Each row was made from one small tree. The marks that hang from a mark follow it in brackets, in alphabetical order. Every link used is in the known rows. Write each row's tree.
Known rows
nena(lora(kebufit(rafaka)) suniv): [  8.0  -3.3  -3.5   1.2  -5.3 -40.5   0.4   3.4   6.2 -10.8  -1.8   6.9
  -4.7   3.1  -7.5   1.4 -20.1   0.0 -40.0   3.5  -3.5   1.5]
sebu(nena(lora suniv)): [ -3.9  -2.5  12.9   5.3   3.2  28.0  -0.5  -3.0   9.4  -9.9  -0.7   1.5
 -11.7  -0.9  -7.1  -5.2 -35.8  -1.0 -15.8   0.9  -6.8   3.0]
vimog(guzu(lora) kebufit(rafaka sebu)): [ -9.8   0.6  -4.4   4.5  15.8  25.4   0.8  -4.3 -11.5   3.1  -5.5   5.9
   2.9  -3.6  16.6   0.2  -3.8   0.8  17.0  -4.6  10.3  -8.1]
zisufu(guzu): [ 17.1   2.3  -5.7  -5.4  -1.4  31.2  -4.4 -20.0  -6.7   3.1  -3.3 -11.0
   9.1 -21.6  -1.7  12.4   6.1   1.3   1.5   8.0  -1.1  -0.7]
vimog(kebufit(sebu suniv)): [11.4  0.3 11.9  2.8  4.4 17.3 -2.7  1.7  5.4  2.6  1.4 -1.8  2.6  2.8
  1.5 -0.3 19.0  0.0 21.1 -1.7  6.3 -4.4]
zisufu(guzu(lora(kebufit))): [ -2.7   3.1  -1.8  -7.5  -1.4  10.0  -2.4 -10.6 -18.0   4.0  -3.5  -7.6
  22.9 -11.6   9.9  15.7  -5.1   1.8   2.2   6.3  -0.8  -0.8]
guzu(lora(kebufit(sebu))): [-12.7  -0.9  10.3   1.6   5.4  29.3   2.1  -0.9 -12.7   1.8  -0.5   0.8
   7.5   1.9   7.4  -1.8   7.4   0.0  -2.9  -1.6  10.3   1.7]
nipit(kebufit): [ 11.4   0.1   3.8  -1.0  -2.9  22.9   4.5 -19.8  -4.4  -0.7  -1.4  -1.4
 -12.7  -6.0  -5.8   3.0   7.9   0.3  -1.2   4.4  -3.2  -2.8]
guzu(lora(kebufit(rafaka) nena(suniv))): [-15.5  -0.3 -14.2  -3.6   2.3 -15.5   1.2  14.1   4.4  -9.9  -2.4   5.6
  12.4   9.8  10.4   2.1 -17.2   1.2 -27.2  -0.2  -9.0   1.2]
sebu(nena(lora(kebufit) suniv)): [ -1.4  -2.0  12.3   2.2  -1.2  -4.1  -1.8   3.6   8.2 -12.6  -0.4   2.5
   1.8   5.8  -8.0  -5.7 -23.2  -3.0 -12.9   2.9  -6.6   1.6]
guzu(lora(nena)): [-15.3  -1.3  -8.0  -5.9   4.1  55.1  -0.5 -10.4  -6.2   4.3  -3.2  -1.2
   5.8  -2.0   7.3  -2.8 -21.9   1.6  -8.8  -2.6  -5.3   1.7]
guzu(lora(kebufit(sebu(nena) suniv))): [-20.0   0.6  25.2   3.8   2.2   1.2  -0.2  11.1  -2.8   4.9   4.1  -0.6
   1.7   7.6   7.2  -5.3  -1.5  -1.6  35.8  -6.5   4.4   1.9]
vimog(guzu(lora(kebufit(rafaka) nena))): [-11.8   0.6 -28.6  -7.1   1.6 -10.3   0.5  -5.2 -11.8   5.8  -5.3   5.4
  13.3  -1.9  10.4   0.0 -12.5   2.4   0.9  -2.6  -4.1  -2.7]
nipit(kebufit(rafaka sebu(nena(suniv)))): [  0.5   1.0  14.9  10.2   8.6   8.8   7.7   7.1  11.0 -13.2   1.6   2.1
 -28.1   3.6  -3.0  -4.9  12.9  -3.0   0.8   1.1   1.9  -1.6]
sebu(kebufit(rafaka suniv)): [ 11.5   0.7   4.1   1.7  -6.4 -42.2  -5.1 -13.5   7.6   4.1   2.8   1.1
   7.5  -5.6  -6.0  -3.4   1.9   1.4   7.3   0.0  -0.4   0.0]
guzu(lora(kebufit)): [-10.0   0.3   8.6  -4.0  -2.2   7.0  -1.7  -8.8 -12.9   0.9  -2.5   1.4
  15.9  -0.4   8.2  -0.5 -10.3   1.1   0.8   0.3  -1.5   0.7]
zisufu(guzu(lora)): [ -4.5   2.1  -0.7  -4.6   1.8  43.1  -1.7 -15.7 -12.8   5.5  -3.5  -8.7
   9.1 -18.0  10.2  15.0 -18.0   1.5   1.2   3.8  -0.6  -0.3]
nipit(kebufit(rafaka)): [ 13.5   0.8   2.8  -0.2  -3.3 -11.7   5.8 -15.9  -3.8   0.1  -1.9   2.1
 -19.0  -4.8  -6.0   0.9   5.9   1.3  -1.3   3.0  -2.6  -3.0]
lora(kebufit nena): [  8.3   0.3 -14.4  -9.9  -1.6  10.8  -2.8  -9.4  -2.2  -1.1  -2.5  -3.3
  19.3   0.5  -4.8  -5.3   7.9   0.1  -6.1   4.3  -7.8   0.3]
kebufit(sebu(nena) suniv): [ -2.2   0.6  21.9   6.6   2.9  22.6  -1.7   0.3   7.0   5.3   4.2  -4.9
 -13.6  -3.5  -4.1  -8.1  10.9  -1.6  34.5  -4.6   4.0   2.5]
nipit(kebufit(sebu(nena))): [  2.1   1.7  19.6   5.7   8.5  47.0   5.6 -10.7  -2.2  -2.1   0.5  -3.7
 -20.2  -1.6  -6.4 -10.8  17.6  -2.0  22.1   1.3   4.1  -2.3]
lora(kebufit(rafaka) nena(suniv)): [  8.1   0.0 -19.0  -5.4  -0.9 -27.4  -1.7   7.9  12.3 -12.2  -2.0   2.3
  11.9   6.5  -1.8  -0.6   6.4   0.0 -27.7   4.5 -10.2   0.8]
lora(kebufit(sebu suniv)): [ 10.3   0.1   6.4   1.6  -5.7 -11.8  -2.0   7.6   1.5   2.5   3.9  -2.5
   0.1   2.6  -4.7  -0.3  26.6  -0.8   8.9  -1.3   6.8   1.8]
lora(kebufit(sebu) nena(suniv)): [  4.1  -0.1 -17.3  -0.8   6.1  30.3  -0.2  15.7  11.4 -13.7   1.0  -1.2
  10.4   8.5  -1.7  -2.8  26.7  -2.0 -33.3   2.8   1.7   1.8]

Which tree is each row?
[-11.7  -0.9  -9.4  -7.0  -7.6  -6.8  -1.3   5.4  -1.5   7.1   1.7   0.3
  12.8   8.5   7.0   1.6 -10.9   2.4   4.8  -3.5  -6.8   1.5]	guzu(lora(kebufit(suniv) nena))
[ -5.4   2.2 -20.3 -12.6   0.8  26.2  -1.9  -5.8 -13.5   4.5  -3.6  -9.0
  27.9  -7.4   8.0  11.3  -8.3   0.7  -4.2   5.4  -5.7  -0.6]	zisufu(guzu(lora(kebufit nena)))
[ -0.8   1.6  15.7   6.8   9.1 -18.5  -0.8  13.6  12.3 -14.5   1.6   1.9
   0.1   5.3  -1.1  -9.8  16.5  -3.2   3.1   1.6   1.5   1.6]	lora(kebufit(rafaka sebu(nena(suniv))))
[ 10.0   0.2 -13.9  -7.3 -10.4 -53.7  -3.2   3.7   6.7   5.6   1.1   0.4
   6.6   4.8  -4.9  -0.3   8.9   1.2   5.5  -0.1  -8.7   1.2]	lora(kebufit(rafaka suniv) nena)
[-12.0  -0.6  -9.8  -9.2   0.7  21.8  -0.8  -5.5  -9.8   1.7  -2.4  -0.9
  19.9   2.9   6.3  -2.5  -8.4   1.6  -7.0   0.2  -5.4   0.5]	guzu(lora(kebufit nena))
[-17.2  -1.8 -12.1  -1.9   5.9  52.1  -0.1   4.9   5.7  -8.5  -2.1   1.4
   5.5   3.6  11.2   1.6 -25.2   1.5 -31.7  -1.7  -7.5   2.0]	guzu(lora(nena(suniv)))
[ 10.0  -3.0   0.2  -2.2  -6.3 -37.8   0.5 -12.3  -7.6   1.8  -2.5   4.3
  -3.4  -3.2 -11.5  -3.2 -15.5   1.0 -17.1   2.6  -1.1   1.0]	nena(lora(kebufit(rafaka)))
[  7.8  -3.3   2.0   2.2  -0.1  20.9   1.4  -5.1  -8.3   0.9  -0.2   0.6
  -5.3   0.0 -11.5  -7.3   1.2  -1.3 -23.8   0.9   9.8   1.9]	nena(lora(kebufit(sebu)))
[-13.5  -0.1  -8.7  -6.4  -7.8 -40.9  -1.1   8.4  -1.0   8.0   0.9   2.4
   6.5   7.5   6.8   2.4 -14.5   2.4   6.6  -4.5  -7.1   1.2]	guzu(lora(kebufit(rafaka suniv) nena))
[ 12.8   1.9  -9.7  -0.1  -2.3 -37.7  -5.7  -7.5   2.9   5.2  -3.4   3.5
   3.7  -7.3   5.4   5.8   2.7   1.5  32.5  -2.1  -3.4  -9.0]	vimog(guzu kebufit(rafaka suniv))
[ 11.6  -2.2   1.9  -1.7 -14.5 -31.9  -2.5  -2.6  -1.1   6.8   1.9   1.7
  -4.5   1.3 -11.3   2.3 -16.1   0.5  -7.4   0.0  -2.4   2.0]	nena(lora(kebufit(suniv)))
[ 10.1   0.5   5.4   5.4  -5.0  16.2   5.6  -0.1   2.1   4.3   4.1  -2.1
 -28.0  -0.3  -6.6   3.6  24.6  -0.6   5.6  -1.3   7.3  -1.3]	nipit(kebufit(sebu suniv))
[ -3.1  -3.5  18.6   8.2   1.0  -9.5   2.0   1.8   5.2   8.9   3.7   1.5
 -32.6  -0.7 -12.2 -10.1 -19.3  -0.6  14.1  -6.4   6.4   2.8]	kebufit(rafaka sebu(nena(lora)) suniv)
[  7.7  -0.7   6.8   5.3  -1.5 -14.3   0.0   2.1   6.7   6.8   3.0  -0.3
 -19.7  -4.8  -3.9  -0.3  13.7   0.4   6.8  -3.8   7.9   2.5]	kebufit(rafaka sebu suniv)
[  8.1  -3.0   2.5   3.5  -7.6  -8.5   0.8   5.8   0.2   6.2   3.7   1.0
 -11.9   2.5 -12.1   0.4  -0.8  -0.3 -11.5  -2.4  10.1   2.7]	nena(lora(kebufit(sebu suniv)))
[ 15.0   1.7 -10.5  -1.2   6.3 -10.0  -3.0 -17.5  -4.5   0.1  -7.5   4.6
  10.1  -9.5   6.0   0.2   2.8   0.9  21.8   1.7  -2.2  -9.7]	vimog(guzu kebufit(rafaka))
[  4.7  -0.6 -17.0  -0.1   6.5  -4.8   1.8  18.0  13.3 -12.7   0.8   2.3
   4.0   6.7  -2.6  -4.0  23.6  -1.6 -31.9   1.9   1.7   2.0]	lora(kebufit(rafaka sebu) nena(suniv))
[ -0.6  -2.2  11.9   6.8   5.3  23.7  -2.3 -10.1  11.3 -12.1   0.6   1.8
   7.5   0.6  -9.3 -13.5 -28.8  -1.3 -19.7   3.4  -4.4   1.6]	sebu(kebufit nena(lora suniv))
[ -0.4   1.3  16.2   9.4   8.5  43.9   6.5   5.0   9.4 -15.3   1.8  -0.5
 -21.3   3.7  -3.1  -4.8  19.0  -3.0  -0.9   2.0   2.6  -1.3]	nipit(kebufit(sebu(nena(suniv))))
[ -3.8   0.1  17.0   9.4  12.4  14.2   0.5   7.6  15.0 -12.7   0.9   1.2
 -13.2  -0.6  -1.0  -8.6   5.3  -2.6   2.5  -0.9   2.2   1.9]	kebufit(rafaka sebu(nena(suniv)))
[ -2.0   3.0  -1.7  -6.0 -10.0 -19.9  -3.1   2.7  -8.5   8.8   0.5  -7.8
  16.4  -8.4   9.7  21.7  -6.7   1.6  12.9   2.3  -2.7  -0.7]	zisufu(guzu(lora(kebufit(suniv))))
[  2.3   1.1  20.3   4.5  -0.2 -45.5  -1.2   8.6   5.8   3.6   4.3  -0.4
  -6.1   3.8  -4.8 -10.4  18.6  -2.3  36.8  -3.1   2.9   1.1]	lora(kebufit(rafaka sebu(nena) suniv))
[  1.1   1.7  20.0   3.5  -1.4 -11.0  -2.9   7.9   5.2   2.8   4.9  -4.2
   0.8   4.2  -4.4  -8.7  20.5  -2.4  35.7  -2.1   2.7   1.2]	lora(kebufit(sebu(nena) suniv))
[  2.6   2.3  18.6   7.7   0.3 -17.6   6.2   2.7   5.2   5.0   4.8  -0.3
 -33.6   2.1  -6.5  -5.6  14.1  -1.6  34.2  -3.1   3.8  -1.8]	nipit(kebufit(rafaka sebu(nena) suniv))
[ -4.7   1.9 -21.4 -11.8   0.8  -9.0  -1.9  -5.4 -11.1   5.6  -4.1  -5.1
  21.1  -7.8   7.5   9.6  -6.9   1.8  -3.6   5.2  -5.5  -0.7]	zisufu(guzu(lora(kebufit(rafaka) nena)))
[ 13.8   1.7   3.4   1.3 -11.2 -40.5   4.1  -4.5   1.8   5.4   2.0   1.3
 -26.1  -0.6  -5.9   7.6   5.6   1.7  11.5   0.1  -4.4  -2.8]	nipit(kebufit(rafaka suniv))
[  5.2  -2.8  -2.5   6.4   2.5 -17.8   3.3  13.7   7.1 -11.1   0.0   6.6
 -12.9   4.4  -8.8  -1.9  -3.4  -1.8 -43.4   1.4   7.2   2.4]	nena(lora(kebufit(rafaka sebu)) suniv)
[-10.5   0.6  -8.6   4.6  -1.3   1.9  -0.1   8.9  -8.6   9.2   1.6   2.9
   0.1  -0.7  11.2   6.1   5.9   1.0  14.6  -7.2  10.9  -1.1]	vimog(guzu(lora(kebufit(sebu suniv))))
[  8.7  -3.4   2.2   4.1  -7.9 -44.1   1.5   7.8   1.9   6.5   2.9   3.8
 -18.5   2.7 -12.3  -0.9  -1.6   0.0 -12.0  -3.3   8.5   2.9]	nena(lora(kebufit(rafaka sebu suniv)))
[ -7.0   1.8 -25.0  -8.8   0.4  23.1  -2.0   8.9   1.0  -8.1  -2.5  -7.1
  26.0  -1.2  12.2  17.2  -8.6   0.5 -28.8   6.0  -8.1  -0.4]	zisufu(guzu(lora(kebufit nena(suniv))))
[-10.7   0.2 -28.4  -5.5  -6.2  -4.5  -2.0   5.8  -6.3   9.4  -0.8   1.4
  12.2   2.3  10.3   7.4 -10.8   3.0  11.8  -5.2  -4.6  -2.1]	vimog(guzu(lora(kebufit(suniv) nena)))
[-13.6  -1.2  -7.5  -2.2  -0.8  16.8   1.0  13.6  -2.6   7.9   3.8  -0.5
   5.0  10.8   6.1  -0.5   7.0   0.1   0.4  -5.7   4.1   2.7]	guzu(lora(kebufit(sebu suniv) nena))
[-13.0   0.0   9.4   2.0   5.1  -5.0   2.7   1.1 -11.9   1.3  -0.5   3.6
   1.5   0.7   7.6  -4.3   6.4   0.0  -0.9  -3.1   8.8   1.6]	guzu(lora(kebufit(rafaka sebu)))
